Each row was made from one small tree. The marks that hang from a mark follow it in brackets, in the order of their numbers. Every link used is in the known rows. Write each row's tree.
Known rows:
J_264[J_367[J_81 J_846[J_864[J_345]]]]: [ 20.4  20.4  12.7  13.9  14.1 -15.0  19.0  37.7  18.1  -3.8 -39.8   1.4
  17.1  -7.2 -11.6   7.5  11.9 -29.6  -9.3  47.4 -46.8 -11.8 -19.7]
J_756[J_81[J_367]]: [ -9.3   4.5  24.7  15.7  -6.5 -19.5  20.6  38.9 -14.0  10.8  -2.7   8.0
  -5.3  14.3  -5.9   4.2   6.8   0.6  -7.0  18.8 -31.5 -22.8  14.0]
J_345[J_767 J_864[J_846[J_367]]]: [-21.0  15.4   9.2  -4.0  32.7  -0.3 -54.7  10.9  -0.9  13.7  -1.1 -10.2
  16.6  24.2  -3.1 -19.6  53.0   6.8 -31.7 -31.1 -65.9 -27.0  22.7]
J_846[J_360]: [  3.7  19.4  41.7   7.8  25.4  -7.4  -3.9   2.6   1.8  -3.9   3.5 -15.4
  16.4  -3.6  -7.9   9.3  -4.6   0.1 -12.9 -10.3  -6.2   4.6   1.0]
J_345[J_864]: [ -5.6  12.7   0.7 -10.1   8.6 -12.3 -16.7  23.7 -14.8   5.2   3.0  -8.7
   0.3   6.4 -11.2  -7.9  11.7   2.1 -22.0 -13.4 -23.4 -10.6  22.0]
J_345[J_767 J_864[J_846]]: [-18.6  22.9 -10.5  -1.7  30.5 -14.6 -41.2  28.2  -3.1  12.0   0.5 -10.6
  15.5  20.0   0.6 -13.9  41.8  -3.8 -23.9 -24.1 -63.0 -15.4  26.6]
J_81[J_367[J_264 J_846[J_360]]]: [ 13.2   1.6  46.9  26.2  15.4   1.6   8.1  36.4  47.5  22.1  -6.1  10.3
 -12.1  -2.4 -14.6  -2.5 -11.2 -15.5 -22.0  23.4   6.1 -13.1  -0.8]
J_767[J_345]: [-10.8  -7.5  -4.8  -9.0  15.5   0.1 -15.0  23.7  17.8   4.1  10.5 -14.9
  22.8  10.6   0.0   6.5   1.3   4.0 -14.2 -21.4 -12.9  -2.7  15.5]
J_864[J_846]: [ -8.5  28.6  13.8   0.9  26.4  -9.2 -14.7   1.6 -27.6   1.1  -0.5 -15.9
   2.0   4.7 -12.9  -3.7  10.2   7.7  -9.6 -18.7 -29.1   0.0   6.6]
J_264[J_367]: [ 16.2   3.5  17.9  -3.9  25.9   4.4   9.9  20.7  -2.9   7.9  -3.2 -16.8
   5.0  -2.9 -23.5  -7.6   7.1  -3.7 -11.6  13.2   3.2  -5.0   2.6]
J_864[J_345 J_846]: [-13.4  33.6   6.9   0.4  14.7 -17.6 -10.7  13.3 -11.9   1.0 -14.9 -15.9
  15.0   1.5   1.6   5.4  12.4 -11.0   3.8 -12.2 -48.1  -4.2   6.5]
J_367[J_846]: [ 18.0  12.4   9.9   1.1   8.9  -0.9  16.6  19.7   9.1  14.1  -1.3  -9.7
 -13.3  11.6 -15.2  13.7 -10.2  -6.3 -24.0  -4.5   0.6   2.1  -1.1]
J_81[J_367[J_846]]: [ 12.0   5.7   6.4  14.0   3.3  -6.1  29.8  36.9  15.8  17.9  -4.3  -3.9
 -25.8  11.6 -13.8  13.4  -5.3  -5.8 -22.2  12.7  -7.2  -6.4  -1.8]
J_864[J_345[J_767] J_846[J_367]]: [-16.7  19.5   9.7   0.9  25.4  -3.4 -30.4  12.4  22.1   9.9 -14.7 -17.9
  33.4  17.8   6.8   2.2  40.3  -9.8 -10.9 -23.0 -64.6 -19.4   7.0]
J_367[J_81]: [ -8.0   3.1   9.9   4.2   9.0  -2.3  -2.9   9.8 -14.3 -11.3   0.8  -4.6
  13.0  -2.8 -14.3   4.1  10.0   8.4 -12.1   5.3  -2.3  -6.3  16.3]
J_756[J_81[J_367[J_264 J_846]]]: [  4.3  -6.9  32.7  21.3 -12.1  -3.6  15.0  54.1  22.4  33.3 -10.5  27.6
 -22.1  14.8 -14.2  -7.5  -5.2 -20.4 -17.9  34.8 -13.0 -31.4  15.9]
J_345[J_864[J_846[J_367[J_264]]]]: [-22.6  10.6  31.4  -8.6  22.5  11.1 -58.6   6.1 -14.7  15.2  -4.3   5.0
  -0.2   5.2 -19.1 -40.3  32.2   7.7 -24.4 -19.6 -35.1 -33.5  26.8]
J_81[J_367[J_846[J_360 J_864]]]: [ 16.5  33.5  34.5  27.0  19.0 -23.3  22.3  28.5  20.5   4.3 -17.3  -1.6
  -5.7   1.6  -5.4  16.7  -6.3 -11.0 -18.0  18.1 -41.2   0.5 -34.2]
J_756[J_81[J_367[J_264]]]: [-11.4  -8.4  29.9  12.8  -9.8  -7.1   4.5  47.1   8.6  21.2  -5.6  20.0
  -5.2   7.2 -11.6 -17.6   6.1 -10.0  -6.1  28.9 -17.9 -31.7  23.5]
J_345[J_767 J_864[J_846[J_367[J_81]]]]: [-31.3   7.4  13.1   6.9  31.0   0.6 -60.1   8.6  -7.8  -2.2  -5.3   0.7
  26.6  17.1  -3.9 -19.7  60.9  11.8 -32.0 -17.0 -65.3 -34.3  29.9]
J_767[J_345[J_864[J_846[J_367[J_264]]]]]: [-35.3  -8.0  19.4 -11.3  27.9  15.1 -78.5  16.9  12.4  16.3   2.5   6.8
  18.0  10.5  -5.6 -37.7  32.8  11.4 -26.0 -30.7 -44.8 -37.8  37.1]
J_367[J_846[J_360 J_864[J_345]]]: [ 17.9  43.6  32.8  13.5  15.7 -26.6  11.5  22.0  29.1   0.9 -27.8  -8.6
  19.9  -0.6   6.5  24.9  -7.6 -29.8  -8.5   7.0 -55.5   4.2 -32.5]
J_864[J_345[J_767] J_846[J_360]]: [-12.7  32.9  23.7  16.6  37.4 -20.4 -26.4  17.3  30.9   3.4 -12.8 -17.9
  45.4   7.9  16.3  10.5  25.8 -22.1  -4.1 -14.8 -65.4  -3.1   4.5]

Which tree is each row?
[ 11.5  13.5   3.5  12.9   1.1  -8.1  14.4  47.2  32.6  21.4 -20.4  10.0
 -18.3   1.4 -17.2  -8.1  -1.2 -18.0 -17.4  27.6 -22.1 -12.0 -16.7] -> J_81[J_367[J_264 J_846[J_864]]]
[  9.2  -1.4  54.5  22.7  19.8  10.0 -14.0  13.2  33.0   3.3  -7.1  15.1
   9.3  -8.4 -18.4  -2.3  -7.5 -11.4 -25.2  21.3  13.5 -12.6   9.1] -> J_367[J_81 J_264 J_846[J_360]]
[  7.2  25.8  22.3  19.1  -6.9 -29.8  30.7  46.8  -6.2  15.4 -21.9  16.2
 -16.2  18.6  -6.7  10.8   1.7 -14.6 -14.8  30.0 -58.7 -18.1 -16.4] -> J_756[J_81[J_367[J_846[J_864]]]]
[-23.7   0.7  42.1   7.8  22.9  18.9 -46.8  -7.7 -10.1  -2.6  -8.3   9.2
  13.1  -4.2 -22.2 -27.3  26.7  16.0 -14.0   0.0 -13.2 -29.9  18.6] -> J_864[J_846[J_367[J_81 J_264]]]
[-11.9  -9.8  70.3  14.3  23.7  20.4 -36.2  -9.4  20.4  -7.2  -4.0  11.1
  27.2 -11.0 -19.4 -16.1  12.8   9.0 -19.5   7.9   7.0 -23.5   9.9] -> J_846[J_360 J_367[J_81 J_264]]
[-22.2   8.3  78.4  20.1  36.9  16.4 -54.2 -19.8   0.9  -8.3  -8.7  10.8
  24.7 -10.8 -17.8 -24.2  22.5  13.3 -15.5  -0.2 -17.5 -26.2  12.6] -> J_864[J_846[J_360 J_367[J_81 J_264]]]
[  6.8   1.4  69.6  32.2   4.5  -7.1   9.5  43.0  31.5  26.9  -9.8  27.8
  -9.6   8.5  -8.8  -3.3  -9.8 -22.0 -20.3  34.6 -15.7 -27.3   9.6] -> J_756[J_81[J_367[J_264 J_846[J_360]]]]
[ -8.8  16.5  22.4   2.9  12.6  -2.3 -14.7  -4.6 -15.2 -18.6 -15.6  -2.1
  21.8  -2.0 -15.9  -2.7  23.9  15.6 -15.2   1.4 -34.9 -13.4 -14.8] -> J_846[J_367[J_81] J_864]
[-30.6   8.6  -5.9  -7.8  29.3 -10.8 -52.3  24.3 -14.3   4.3   5.9  -6.7
  17.5  13.7   3.9 -14.2  22.5  10.0 -20.3 -34.1 -57.6 -16.3  32.2] -> J_767[J_345[J_864[J_846]]]
[ -5.9  20.8  -4.2  -5.2  11.0 -12.1 -12.3  24.4  38.5   5.0 -22.5 -19.1
  42.2  13.9   9.0   8.5  37.7 -18.0  -9.0 -10.5 -70.3 -13.8 -17.8] -> J_846[J_367 J_864[J_345[J_767]]]
[-28.8  17.0  32.3   5.5  44.4 -14.2 -59.3  11.2  -1.6  -0.8   6.5  -4.7
  30.4   6.9   7.9 -10.0  17.8   7.9 -20.8 -31.4 -61.6 -12.3  25.9] -> J_767[J_345[J_864[J_846[J_360]]]]
[-14.3  26.7 -11.5   4.2  22.2 -18.1 -19.1  27.5  21.1   9.8 -13.8 -19.2
  33.6  15.0  11.5   6.4  32.2 -20.9  -3.1 -14.8 -63.8  -7.1  10.6] -> J_864[J_345[J_767] J_846]
[-31.9   1.4  37.8   3.3  21.3  12.1 -67.4   2.7 -18.9  -1.3  -9.5  16.4
   8.4  -1.8 -19.8 -40.8  39.5  14.5 -23.9  -3.5 -34.7 -41.4  34.4] -> J_345[J_864[J_846[J_367[J_81 J_264]]]]
[-16.3  20.7  67.4   9.1  28.0   5.4 -44.5  -7.2  21.8   5.9 -18.3  -2.1
  28.9  -7.2  -4.0 -14.3  15.8  -9.7  -3.3  -9.2 -38.4 -22.5   1.7] -> J_864[J_345 J_846[J_360 J_367[J_264]]]
[ 17.4   7.1  49.0  11.5  20.3   7.3  -6.6  16.4  39.4  19.0  -3.3   2.9
  -0.2  -2.0 -17.5  -2.0 -16.2 -18.1 -25.5   6.7  14.1  -5.6  -0.2] -> J_367[J_264 J_846[J_360]]
[ 14.0  30.9 -20.7   2.4   7.6 -23.6  11.5  46.3  52.4  16.2 -27.4 -12.1
  24.4  18.7  10.1  22.8  18.2 -38.8 -15.6   2.4 -64.0  -2.0 -19.0] -> J_367[J_846[J_864[J_345[J_767]]]]
[ 10.8  18.1  46.5  21.6  21.5  -4.4 -13.6  15.1  29.5  -3.9 -21.4  16.8
  17.0 -10.5 -14.9  -5.0  -1.0 -16.4 -21.6  25.7 -15.9  -9.7 -15.4] -> J_367[J_81 J_264 J_846[J_360 J_864]]
[ 24.8   4.0  60.3  27.6  36.9   7.1   8.1  11.8  16.5  -2.7 -12.5   2.2
   9.8  -6.9 -23.6   4.9  -1.2 -10.4 -27.7  35.4   3.1  -9.2  -2.5] -> J_264[J_367[J_81 J_846[J_360]]]
[ 32.5  36.8  44.7  15.2  30.6 -17.5  17.2  29.3  32.4   5.5 -35.8 -10.1
  20.2  -7.3  -4.2  10.8  -2.0 -37.0  -9.0  30.9 -49.4  -1.5 -35.5] -> J_264[J_367[J_846[J_360 J_864[J_345]]]]
[ 15.9  36.5  13.8  15.6  22.9 -25.9   2.2  36.1  61.9   9.9 -26.4 -10.8
  37.7  12.0  15.4  26.4  12.5 -40.0 -15.8   3.9 -67.3   0.4 -27.0] -> J_367[J_846[J_360 J_864[J_345[J_767]]]]
[-32.1  11.5  52.0   3.7  47.1   0.8 -71.4  -3.2  -1.7  -0.6   6.0  -5.6
  31.1  10.5   4.1 -13.1  26.7  19.7 -27.6 -41.0 -64.6 -22.7  20.8] -> J_767[J_345[J_864[J_846[J_360 J_367]]]]
[  8.2  35.1  36.1  24.6  14.4 -25.6   5.4  17.7  22.7 -14.4 -34.1   4.1
  29.3  -6.8   4.6  24.8   0.9 -25.0 -10.0  21.8 -54.8  -1.6 -24.1] -> J_367[J_81 J_846[J_360 J_864[J_345]]]
[ -2.3  29.1  31.0   7.3  27.0 -16.1 -19.1  14.3  47.4  -0.8 -22.6 -18.8
  55.2   8.0  13.6  12.5  33.5 -19.3  -9.6 -10.3 -73.5  -9.2 -25.3] -> J_846[J_360 J_367 J_864[J_345[J_767]]]
[-15.8  36.5  42.9   8.9  39.0 -17.5 -40.5   3.7 -27.2  -3.4  -0.6  -6.8
  12.4   0.2  -3.9 -12.4  15.8   6.2 -19.3 -21.2 -53.9  -7.7  15.3] -> J_345[J_864[J_846[J_360]]]
[  0.4  18.9  60.2   4.3  26.0   5.4 -31.4  -3.4  21.3   0.6 -13.0  -1.0
  24.2  -9.1 -15.0 -17.7   8.9  -1.2 -14.9  -2.3 -23.2 -13.4 -20.5] -> J_846[J_360 J_367[J_264] J_864]
[-33.9   2.8  15.4  -9.7  31.9   3.4 -63.8   6.8 -12.3   5.6   4.7  -6.6
  17.9  18.2   0.4 -18.8  32.2  19.5 -24.8 -39.9 -61.7 -27.8  27.8] -> J_767[J_345[J_864[J_846[J_367]]]]
[-16.6  29.6  24.2  11.9  46.1 -17.7 -48.7  16.5   6.7   5.2   1.4 -10.9
  29.8  14.0   6.5 -11.6  37.0  -6.2 -26.3 -23.5 -66.6 -11.7  20.9] -> J_345[J_767 J_864[J_846[J_360]]]
[ 27.0  23.5  53.6  25.8  38.5  -7.9   6.7  14.4  11.3  -9.3 -25.7   3.7
  18.6 -10.6 -20.2   1.9   5.4 -14.1 -22.0  40.2 -27.7  -5.6 -28.2] -> J_264[J_367[J_81 J_846[J_360 J_864]]]
[  0.4  35.3  10.2   8.6  24.1 -29.5  -8.8  30.2  48.5  -1.6 -22.3 -17.3
  54.1   3.2  18.8  16.4  21.6 -31.3  -4.5  -2.0 -72.1   1.3 -20.1] -> J_846[J_360 J_864[J_345[J_767]]]
[-15.4  26.9  44.0  14.3  39.8  -5.5 -37.7   1.1  34.1   4.5 -14.1 -18.2
  46.6  13.0  13.8   6.4  34.9 -13.1 -10.5 -22.4 -68.6 -14.8   0.1] -> J_864[J_345[J_767] J_846[J_360 J_367]]
[ -0.3  -0.7  68.2   4.4  24.0  19.3 -30.9  -4.0  25.2   8.1   0.4  -3.3
  17.4  -5.8 -17.1 -14.7   5.3   3.0 -19.5  -7.6   6.5 -18.0   3.5] -> J_846[J_360 J_367[J_264]]
[-14.4   9.4  36.3  -3.4  24.7  18.1 -41.8  -5.6  -3.0  13.0  -5.5  -2.5
   3.4   2.6 -22.1 -28.2  17.8   9.0 -15.4 -16.6 -12.8 -22.7  10.3] -> J_864[J_846[J_367[J_264]]]
[-23.9  24.0  67.4  23.9  30.8  -6.4 -35.6 -18.0  -6.4 -19.5 -19.2  -3.4
  37.8  -7.4   2.2   4.5  24.7   5.7  -5.2  -4.0 -55.0 -17.1   1.8] -> J_864[J_345 J_846[J_360 J_367[J_81]]]
[ -8.5  10.5  64.8  12.6  25.0   6.5 -37.5  -6.3  15.6 -13.6 -17.9  10.3
  34.0 -15.7 -15.1 -17.2  17.8   4.8 -15.2  12.2 -22.6 -19.7 -12.9] -> J_846[J_360 J_367[J_81 J_264] J_864]
